Each row comes from the steps of one walk. Every step used is in the known rows, and no mark comes twice. Write the walk behind each row, first mark first.
In the rows, zero is written as 100.
Known rows:
nenuzu/busog/tila/taroz: [94,102,69,97,69,67,116,66,96,110,76,109,80,94,130,101,122,122,133,59,82,114,123,75,134]
busog/tila/rutid: [94,89,52,96,86,68,105,77,96,125,82,115,94,66,128,102,109,128,135,62,85,100,120,74,130]
busog/fufa/rutid: [88,81,56,67,91,73,127,85,97,114,88,125,96,70,135,96,106,131,144,65,91,110,140,95,125]
tila/taroz: [81,93,72,104,82,89,105,87,92,109,91,105,92,84,130,97,116,114,117,60,88,113,116,91,122]
busog/fufa/rutid/tila/taroz: [83,97,56,78,75,61,120,79,81,116,85,111,82,62,147,99,101,128,141,37,87,100,126,88,132]
fufa/busog/nenuzu: [92,80,83,75,85,81,120,89,109,110,91,129,100,66,127,95,106,117,145,59,102,121,131,98,125]
nenuzu/busog/tila: [104,96,61,76,77,66,112,70,103,97,77,115,86,91,125,98,113,125,139,67,89,129,126,84,134]
nevit/busog/fufa: [94,88,60,88,92,61,116,94,91,100,88,125,106,97,135,89,119,120,134,55,116,110,131,101,127]
vibifef/bife/nenuzu/busog: [101,95,54,68,78,76,124,98,101,98,106,127,79,89,119,88,105,110,125,34,80,140,111,113,104]
vibifef/bife/nenuzu/busog/tila/taroz: [95,98,55,88,61,65,127,76,88,115,96,130,66,95,127,99,122,111,128,26,63,111,108,92,120]
fufa/busog/tila/rutid/nevit: [83,110,57,89,97,61,104,84,99,122,86,124,103,47,133,103,86,131,141,51,114,111,131,76,122]
nenuzu/busog/tila/bife/vibifef: [86,109,65,92,76,52,122,84,97,119,90,122,84,85,141,93,128,118,123,54,77,122,124,89,122]
rutid/nevit/busog/fufa: [85,99,55,87,97,63,111,95,87,97,90,124,111,85,137,86,112,115,131,47,132,118,130,102,117]
fufa/busog: [90,97,74,79,95,77,108,98,107,97,93,121,103,72,130,96,93,122,132,63,108,130,129,99,124]
tila/rutid/fufa: [90,102,58,80,94,73,112,101,82,110,90,100,96,62,121,88,99,126,144,58,111,121,117,94,111]
bife/nenuzu/busog/tila: [109,84,54,67,72,72,117,72,93,114,86,117,78,83,123,101,117,111,138,47,78,130,124,97,128]
fufa/rutid/tila/taroz: [79,100,63,85,85,70,105,88,85,102,88,100,85,55,144,96,88,124,131,43,85,116,117,91,124]
bife/tila/busog/nenuzu: [99,82,70,99,67,71,132,94,110,122,82,127,86,80,124,90,113,104,140,41,81,112,129,87,128]
vibifef/bife/tila/rutid/fufa/busog: [93,120,51,79,88,49,132,117,89,109,107,136,84,66,131,89,78,121,143,23,101,115,112,98,111]
bife/nenuzu: [96,76,58,74,86,93,108,93,89,113,101,114,90,73,123,97,112,102,122,47,84,129,116,113,116]
rutid/fufa/busog/nenuzu: [95,89,81,58,83,72,127,95,88,100,88,123,95,64,125,87,105,117,162,53,120,125,128,103,124]
fufa/rutid/tila/bife: [75,104,57,76,97,62,110,98,95,102,90,109,99,47,153,91,88,138,136,40,85,127,124,101,121]
nenuzu/busog/fufa/rutid/nevit: [87,103,57,58,91,65,130,83,101,106,83,120,96,66,133,92,96,134,148,59,112,134,149,95,111]
tila/bife/nenuzu/busog/fufa/rutid: [88,90,54,62,88,65,147,91,98,136,94,124,91,66,142,96,114,134,150,38,79,125,147,109,111]
vibifef/bife/nenuzu/busog/fufa/rutid: [97,88,47,51,79,62,147,91,98,115,102,141,77,78,128,92,103,126,147,32,79,122,132,110,107]
nevit/rutid/tila/bife/nenuzu/busog: [100,104,50,72,93,55,117,104,83,117,94,104,90,57,139,93,104,123,125,15,81,140,118,121,104]
nenuzu/busog: [99,98,68,76,85,78,113,88,108,93,86,107,93,87,121,92,107,121,129,68,98,143,127,97,117]
bife/tila/rutid/fufa/busog/nenuzu: [99,94,68,74,82,60,136,102,89,131,95,125,88,51,130,95,95,114,162,35,104,111,127,95,119]

Which walk is each row?
[73,101,69,100,90,74,112,104,93,117,104,118,98,76,142,88,122,110,107,55,83,122,116,105,111]	tila/bife/vibifef
[95,94,57,73,79,70,139,87,96,135,94,120,90,83,134,96,132,123,138,34,84,128,136,108,115]	tila/bife/nenuzu/busog/fufa
[108,84,56,62,73,76,132,81,94,123,93,118,82,88,121,97,124,111,139,42,92,131,133,106,119]	bife/nenuzu/busog/fufa
[103,110,55,73,81,51,120,81,86,110,75,104,85,71,121,92,105,134,159,58,104,122,124,76,123]	nenuzu/busog/tila/rutid/fufa
[101,102,54,51,79,50,127,80,97,100,80,111,82,66,138,93,91,136,154,45,98,131,136,93,127]	nenuzu/busog/fufa/rutid/tila
[104,107,41,65,74,51,132,90,79,116,94,123,70,73,119,89,105,123,155,22,85,118,110,94,109]	vibifef/bife/nenuzu/busog/tila/rutid/fufa
[88,114,58,77,103,40,124,101,75,110,83,127,107,59,143,94,103,142,153,44,104,106,132,101,127]	nevit/rutid/fufa/busog/tila/bife
[85,95,66,113,83,60,104,81,84,102,82,119,97,95,142,96,121,115,127,52,95,96,117,84,135]	nevit/busog/tila/taroz
[90,107,63,87,81,59,120,76,105,110,79,116,95,85,137,97,122,136,138,57,82,125,129,83,131]	nenuzu/busog/tila/bife
[94,90,62,99,63,63,139,100,112,113,91,145,80,89,123,86,109,108,136,26,74,106,117,91,121]	vibifef/bife/tila/busog/nenuzu
[66,108,52,92,112,47,110,95,90,101,85,130,116,59,158,90,97,136,141,48,106,112,137,97,118]	fufa/rutid/nevit/busog/tila/bife
[95,88,59,94,91,58,101,85,91,91,82,124,102,91,136,92,112,118,132,59,101,110,120,92,136]	nevit/busog/tila
[77,81,69,77,104,69,116,99,95,98,89,127,112,55,141,84,96,119,145,54,117,122,136,109,105]	fufa/rutid/nevit/busog/nenuzu
[90,81,78,98,76,78,124,91,112,113,76,119,97,77,119,86,115,117,145,56,95,115,131,85,122]	tila/busog/nenuzu
[103,91,48,62,69,69,140,88,96,113,103,136,77,96,121,91,119,114,135,28,84,125,121,109,111]	vibifef/bife/nenuzu/busog/fufa
[91,100,44,99,84,66,121,104,102,119,107,133,84,77,129,94,96,115,117,32,71,108,105,93,111]	vibifef/bife/tila/rutid
[104,95,63,70,76,70,129,79,104,107,83,116,90,95,123,93,120,126,139,61,102,128,135,92,125]	nenuzu/busog/fufa
[78,99,60,99,78,62,113,85,88,123,94,127,90,77,145,95,130,112,115,53,74,107,117,91,128]	busog/tila/bife/vibifef
[76,95,59,71,104,82,106,94,96,97,91,115,104,51,134,91,85,123,132,64,106,133,133,102,108]	fufa/rutid/nevit
[92,110,62,93,79,63,103,100,101,91,77,103,91,71,127,86,88,121,134,40,103,128,118,85,129]	rutid/tila/busog
[84,115,66,75,90,50,121,93,83,104,84,125,101,67,142,94,105,136,156,46,107,115,129,91,137]	rutid/fufa/busog/tila/bife
[83,93,61,86,86,61,135,95,107,117,75,126,98,72,130,90,97,138,153,58,97,106,149,81,124]	tila/busog/fufa/rutid
[77,107,57,104,111,66,98,108,94,105,93,110,116,61,133,86,90,119,124,50,128,122,123,97,98]	tila/rutid/nevit/busog
[91,107,60,71,71,53,129,77,89,111,80,105,75,70,142,96,99,135,148,38,90,117,133,85,126]	nenuzu/busog/fufa/rutid/tila/taroz
[91,97,63,96,77,67,128,91,106,115,76,121,97,91,123,90,114,126,142,54,104,108,138,81,129]	tila/busog/fufa
[104,88,61,67,82,85,118,90,99,108,95,110,85,81,119,94,110,108,129,49,88,145,124,111,111]	bife/nenuzu/busog
[98,106,65,63,84,56,115,87,82,93,82,123,93,71,129,95,98,124,157,55,114,119,127,89,140]	rutid/fufa/busog/tila
[87,96,52,78,85,75,105,97,83,115,100,106,91,58,142,94,108,112,123,17,80,131,109,113,120]	rutid/tila/bife/nenuzu
[84,97,50,104,89,54,124,107,97,117,106,143,96,68,137,84,101,105,128,16,101,105,112,102,99]	vibifef/bife/tila/rutid/nevit/busog/nenuzu
